What can hang from each mark:
W: L
U: X
P: C L
L: P W
S: F X
C: P
F: C W
X: S U

Each row was made from one small tree. The marks that hang from a mark follow it in brackets, in alphabetical order. Every link used is in the known rows. Write each row's tree.
Known rows:
P{L{W}}: [ -5  15  52 -10 -33 -25  -2  10  28   4  -7 -11   0  12  -3   7 -20 -17]
P{C}: [ 27  57  22   4  -8 -28   8   4 -29   0  -5  16   9  10 -14 -10 -11  14]
F{C{P} W}: [-10  23  -3  37 -28 -13  10   6 -13   2 -17  38  -6  -2 -12  -5 -27  -1]
U{X{S{F{W}}}}: [ 24   4   7  -9  -8  31  -1 -31 -14  -2 -43  26   3  11 -16  -8 -19  39]
S{F{W{L}} X}: [  10  -13   19 -113  -22   54    8  -24    5    3  -10    2  -33    4
  -13   -1  -46  -25]
P{C L}: [ 30  60  41 -13 -23 -55   8  23 -27   2  -3  10  13  21 -19  -8 -26  -3]
S{F{W} X{U}}: [ -5   1 -13 -91 -25  51   6 -33 -22   1 -27  12 -39  12 -26  -9 -44 -26]
X{S{F{C{P} W}} U}: [-12  32 -21  26  -5  28  20 -16 -31   6 -37  54  -7  13 -37 -26 -26   7]
S{F{C W} X}: [  8   7  -3 -96 -44  56  -1 -25 -19   1 -26  19 -33  15 -26 -10 -57 -27]
S{F{C}}: [ 14  25 -13 -58 -20  29 -10 -13 -11   3 -11  19  -7  18 -19 -17 -34  -8]
C{P}: [-15  12   5   5  16 -19   1   1  -4  -4   2  -1   5 -18  28 -15  -4  25]
S{F{C W} X{U}}: [ -9  12 -10 -91 -44  61   5 -30 -36   2 -35  27 -36  22 -39 -13 -52 -32]
X{S{F{C W{L}}} U}: [ -8  21  -6  12  -8  39  26 -14 -21   9 -33  54  -5  19 -47 -16 -21  -5]
X{S{F{C{P} W{L}}} U}: [-14  24  -4  15  -3  32  26 -13 -23   8 -32  53  -3  12 -37 -21 -23   5]
X{S{F{C}} U}: [-10  27 -17   8  -5  40  15 -17 -33   6 -34  46  -1  22 -40 -25 -18   4]
W{L{P{C}}}: [ 13  33  76 -45  13  10  28   8  -4   4   5  34  10  -3  11  -1   0  10]
F{C{P} W{L}}: [-11   8  31  13 -23  -3  21  11   1   6  -6  38   0  -4 -12   3 -21  -6]
X{S{F{W{L{P}}}} U}: [ -5  26   1   4   9  36  30 -16 -18   7 -31  56  -9   9 -30 -18 -18   5]
U{X{S{F{C W{L}}}}}: [ 22   2  25 -21 -14  41   3 -27 -14   0 -41  34   8  15 -22  -5 -20  34]

Which tree is each row?
[-19  22  40  -1  -8 -37  -1   9  15  -1  -4 -10   5  -9  26 -10 -18  13]
C{P{L{W}}}
[ -8  21 -19   7   9  34  15 -19 -24   5 -29  35  -4  14 -31 -23 -13   7]
X{S{F} U}
[ 22   4  10 -20  -4  36  -5 -31 -17  -4 -41  20   8  13 -11 -11 -15  42]
U{X{S{F}}}
[  8  25  -6   2   1  29   6  -8 -10   2 -20  33   4   7 -12 -27 -27  20]
X{S{F{C{P}}}}
[  -9    2   13 -107  -40   68   13  -27  -25    5  -28   28  -32   21
  -40   -7  -49  -35]
S{F{C W{L}} X{U}}
[  -9   14   21 -113  -36   72   18  -26  -31    4  -32   41  -32   18
  -30  -11  -50  -30]
S{F{C W{L{P}}} X{U}}
[ 23   9   9  -9 -17  35  -2 -30 -21  -2 -47  34   5  16 -21 -10 -23  36]
U{X{S{F{C W}}}}
[ 15  22  44  -1  -3  -8  30   7   6   6  -3  39  -7  -6  -6  10 -13  -4]
F{W{L{P{C}}}}
[ -7  33   2   5  -4  43  29 -15 -27   8 -37  67  -7  16 -38 -20 -23   1]
X{S{F{C W{L{P}}}} U}
[ 22  72  74  -7 -40 -53   6  15  -1   4 -11   3  10  22 -16  -3 -30  -3]
P{C L{W}}
[ 12  20  36 -20 -21  26  -6 -26 -12  -3 -48  24  11  16  -8 -15 -27  43]
U{X{S{F{C{P{L{W}}}}}}}
[ -8  24   6  30 -36 -28  10  15 -13   2 -16  35  -4   3 -15  -4 -34  -9]
F{C{P{L}} W}
[ 20   9  12 -20 -12  41  -5 -30 -24  -3 -45  28  10  18 -18 -13 -19  40]
U{X{S{F{C}}}}
[ 15  20 -11  14 -11  29  10  -8  -5   5 -24  42  -5  11 -28 -17 -31   6]
X{S{F{C W}}}
[  6   3  36  -2  -1   2  27   5  16   5  -2  35 -10 -10  -2  13  -9  -8]
F{W{L{P}}}
[ -8  28 -22  23 -11  33  19 -16 -29   7 -38  54  -8  20 -47 -20 -24  -1]
X{S{F{C W}} U}
[  9  93  89  -7 -18  -4  13  -9  -1   0 -26  40  -3   1  20 -12 -17  25]
L{P{C} W}
[ -16    8   15 -103  -33   58   14  -26  -27    3  -27   27  -29   13
  -25  -14  -50  -23]
S{F{C{P} W{L}} X{U}}
[-18  30  31   0 -32 -11  -1  11  -9   1 -14  16   9   8   0 -12 -23   2]
F{C{P{L{W}}}}
[ 23  15  33 -27 -10  44   7 -27 -19  -1 -45  47   7  13 -13  -9 -21  39]
U{X{S{F{C W{L{P}}}}}}
[   3    8    4 -117  -35   66   -9  -25  -25   -1  -20    8  -23   18
  -16  -18  -49  -19]
S{F{C} X}
[ -5  14  -8  12   5  33  26 -16 -12   9 -28  42  -8  11 -38 -13 -17   0]
X{S{F{W{L}}} U}
[ -23   25   21 -111  -42   52   -2  -28  -30    0  -33   11  -23   21
  -16  -24  -53  -17]
S{F{C{P{L{W}}}} X{U}}
